Each row was made from one small tree. Brackets hold a mark, then the marks that hang from it, in alphabetical order. Every link used is in the known rows. Write each row's tree.
Known rows
{Y F {V L X}}: [ 0.30 -0.14 -0.19  0.06  0.07 -0.08 -0.48 -0.87 -0.22 -0.06 -0.21  0.15
 -0.18  0.21 -0.11  0.42  0.22 -0.43  0.27 -0.12]
{F {Y V}}: [ 0.14 -0.16  0.00  0.39 -0.03 -0.51  0.03 -0.01  0.06  0.51 -0.50  0.09
  0.11  0.13 -0.04 -0.09 -0.16 -0.02 -0.26  0.35]
{W {L {V X}}}: [ 0.07 -0.32 -0.51 -0.39  0.09  0.21 -0.20  0.04 -0.29 -0.10  0.20 -0.08
  0.01 -0.02  0.27  0.31 -0.02  0.24 -0.04  0.35]
{K {L F {V {X R}}} Y}: [ 0.31  0.01  0.11 -0.05  0.14  0.13 -0.06  0.04  0.54 -0.19 -0.54 -0.04
 -0.32 -0.06 -0.21 -0.78 -0.02 -0.02  0.45  0.18]
{F {Y {V X}}}: [ 0.14  0.07 -0.19  0.37  0.06 -0.55  0.09 -0.12 -0.02  0.50 -0.67  0.16
  0.05  0.28  0.03 -0.14  0.07 -0.04 -0.08  0.26]
{L {F Y} {V {X R}}}: [-0.45  0.61  0.16  0.26  0.21  0.05  0.41  0.25  0.44  0.00 -0.15  0.17
  0.12  0.25  0.15 -0.48  0.16  0.32 -0.23  0.01]
{W L}: [ 0.20 -0.68 -0.40 -0.38  0.02  0.11 -0.29  0.11 -0.45  0.25  0.26 -0.22
  0.05 -0.21  0.11  0.46 -0.07  0.22  0.01  0.22]
{X {R {L F V}}}: [-0.22 -0.17  0.54 -0.41  0.00 -0.18 -0.13  0.31 -0.26  0.16  0.24 -0.13
  0.10 -0.04 -0.08 -0.12  0.05  0.25 -0.13 -0.41]
{Y F V}: [ 0.50 -0.60 -0.12  0.26  0.13 -0.22 -0.56 -0.70  0.05  0.22  0.06  0.01
  0.04 -0.10  0.00  0.28 -0.18 -0.21 -0.37  0.19]
{W {L F V}}: [-0.03 -0.21 -0.22 -0.18  0.06  0.55 -0.13  0.25  0.00 -0.26  0.55 -0.09
  0.16 -0.23  0.20  0.25 -0.26  0.14 -0.30  0.22]
{W {L F {V {X R}}}}: [-0.18 -0.03 -0.33 -0.37  0.17  0.41 -0.13  0.19 -0.15 -0.17  0.25 -0.02
  0.08 -0.05  0.11  0.28  0.06  0.25 -0.07  0.05]
{K L {Y F {V X}}}: [ 0.78 -0.53 -0.27  0.03  0.04 -0.19 -0.51 -0.70  0.24 -0.01 -0.82 -0.02
 -0.43 -0.10 -0.41 -0.37 -0.03 -0.41  0.57  0.29]
{L {F {Y {V X}}}}: [ 0.03  0.38  0.03  0.56  0.17 -0.02  0.24  0.14  0.23  0.24 -0.17  0.13
  0.18  0.12  0.12 -0.27  0.06 -0.14 -0.22 -0.08]
{R L {Y F V}}: [ 0.14 -0.32  0.12  0.10 -0.61 -0.66 -0.09 -0.44 -0.23 -0.43  0.33 -0.07
  0.01 -0.31 -0.24  0.49 -0.51 -0.64 -0.18 -0.19]
{J {X {R {L {F Y}}}}}: [-0.03  0.28  0.43 -0.04 -0.40 -0.51  0.20  0.16 -0.22  0.53 -0.31 -0.04
  0.14 -0.29 -0.14 -0.10  0.30  0.21 -0.15 -0.26]
{L F V}: [ 0.02  0.26  0.29  0.36  0.27  0.40  0.19  0.34  0.53 -0.20  0.64 -0.02
  0.24 -0.06  0.50 -0.40 -0.28  0.12 -0.59  0.14]
{K {L V}}: [ 0.53 -0.09  0.34 -0.03  0.13  0.20 -0.12  0.07  0.22  0.15  0.16 -0.09
 -0.17 -0.15  0.33 -0.52 -0.19 -0.06 -0.14  0.41]
{R {Y F {V L X}}}: [ 0.05 -0.01 -0.17  0.13 -0.20 -0.60 -0.03 -0.61  0.09 -0.17 -0.04  0.02
 -0.12 -0.01 -0.29  0.63 -0.15 -0.32  0.10  0.01]

Write each row's tree
[-0.01  0.61  0.04 -0.05  0.18  0.26  0.18  0.00 -0.24 -0.06  0.04  0.04
 -0.15  0.42  0.15 -0.02  0.49 -0.16  0.66 -0.50]
{V {L F} X}
[ 0.03  0.03  0.38  0.19 -0.30  0.01  0.24  0.31 -0.33 -0.05  0.35 -0.06
  0.14 -0.07  0.18 -0.35 -0.14 -0.30 -0.04 -0.42]
{R {L {F Y}}}
[-0.19 -0.46  0.30 -0.40 -0.33 -0.83 -0.24 -0.22 -0.34  0.16 -0.02 -0.14
  0.00 -0.17 -0.53  0.45 -0.11  0.00 -0.03 -0.35]
{X {R L {Y F V}}}
[-0.21  0.69  0.05  0.07  0.05  0.17  0.37  0.00 -0.20 -0.01 -0.21  0.13
 -0.18  0.47  0.01 -0.08  0.51 -0.14  0.67 -0.43]
{V {L {F Y}} X}
[-0.23 -0.14 -0.22 -0.03 -0.09  0.46  0.07  0.26  0.05 -0.24  0.30 -0.01
  0.14 -0.20  0.08  0.18 -0.25  0.17 -0.28  0.28]
{W {L {F Y} V}}
[-0.36  0.01 -0.33 -0.23  0.01  0.30  0.05  0.21 -0.08 -0.14 -0.02  0.06
  0.08 -0.01 -0.04  0.22  0.08  0.27 -0.07  0.13]
{W {L {F Y} {V {X R}}}}
[-0.21  0.23  0.43  0.09 -0.12  0.27  0.26  0.18 -0.02  0.01  0.14 -0.02
 -0.06  0.11 -0.09  0.02  0.03 -0.10  0.28 -0.26]
{V {L {F Y}}}
[-0.03 -0.01 -0.41 -0.20  0.14  0.52 -0.07  0.18 -0.09 -0.28  0.36 -0.02
  0.10 -0.07  0.27  0.22 -0.01  0.12 -0.10  0.13]
{W {L F {V X}}}
[ 0.48 -0.74  0.06  0.00 -0.09  0.05 -0.27 -0.41  0.53 -0.18 -0.27 -0.19
 -0.39 -0.31 -0.25 -0.54 -0.30 -0.01  0.28  0.53]
{K {L V} {Y F}}
[-0.27  0.68  0.05  0.50  0.19  0.20  0.52  0.24  0.50 -0.14  0.00  0.19
  0.13  0.24  0.36 -0.56  0.07  0.14 -0.30  0.13]
{L {F Y} {V X}}
[-0.43 -0.04  0.52 -0.36 -0.26 -0.51  0.11  0.27 -0.07 -0.05  0.27 -0.14
  0.09 -0.15 -0.29  0.14 -0.17  0.18 -0.15 -0.36]
{X {R {L F V} Y}}
[-0.27  0.57  0.12  0.12  0.27  0.03  0.27  0.23  0.45 -0.15  0.21  0.07
  0.12  0.14  0.24 -0.25  0.10  0.26 -0.26 -0.09]
{L F {V {X {R Y}}}}
[-0.48  0.59  0.21 -0.29  0.07 -0.03  0.25  0.04 -0.27  0.19 -0.45  0.11
 -0.19  0.47 -0.30  0.05  0.69  0.15  0.76 -0.61]
{V {L {F Y}} {X R}}
[-0.01 -0.07 -0.46 -0.04 -0.01  0.25 -0.07  0.11 -0.23  0.03 -0.06  0.06
  0.10 -0.06 -0.04  0.33  0.04 -0.06  0.00  0.05]
{W {L {F {Y {V X}}}}}
[-0.03 -0.23 -0.34 -0.03 -0.06  0.29 -0.10  0.16 -0.17  0.03  0.06  0.00
  0.15 -0.20 -0.08  0.37 -0.14 -0.02 -0.12  0.13]
{W {L {F {Y V}}}}
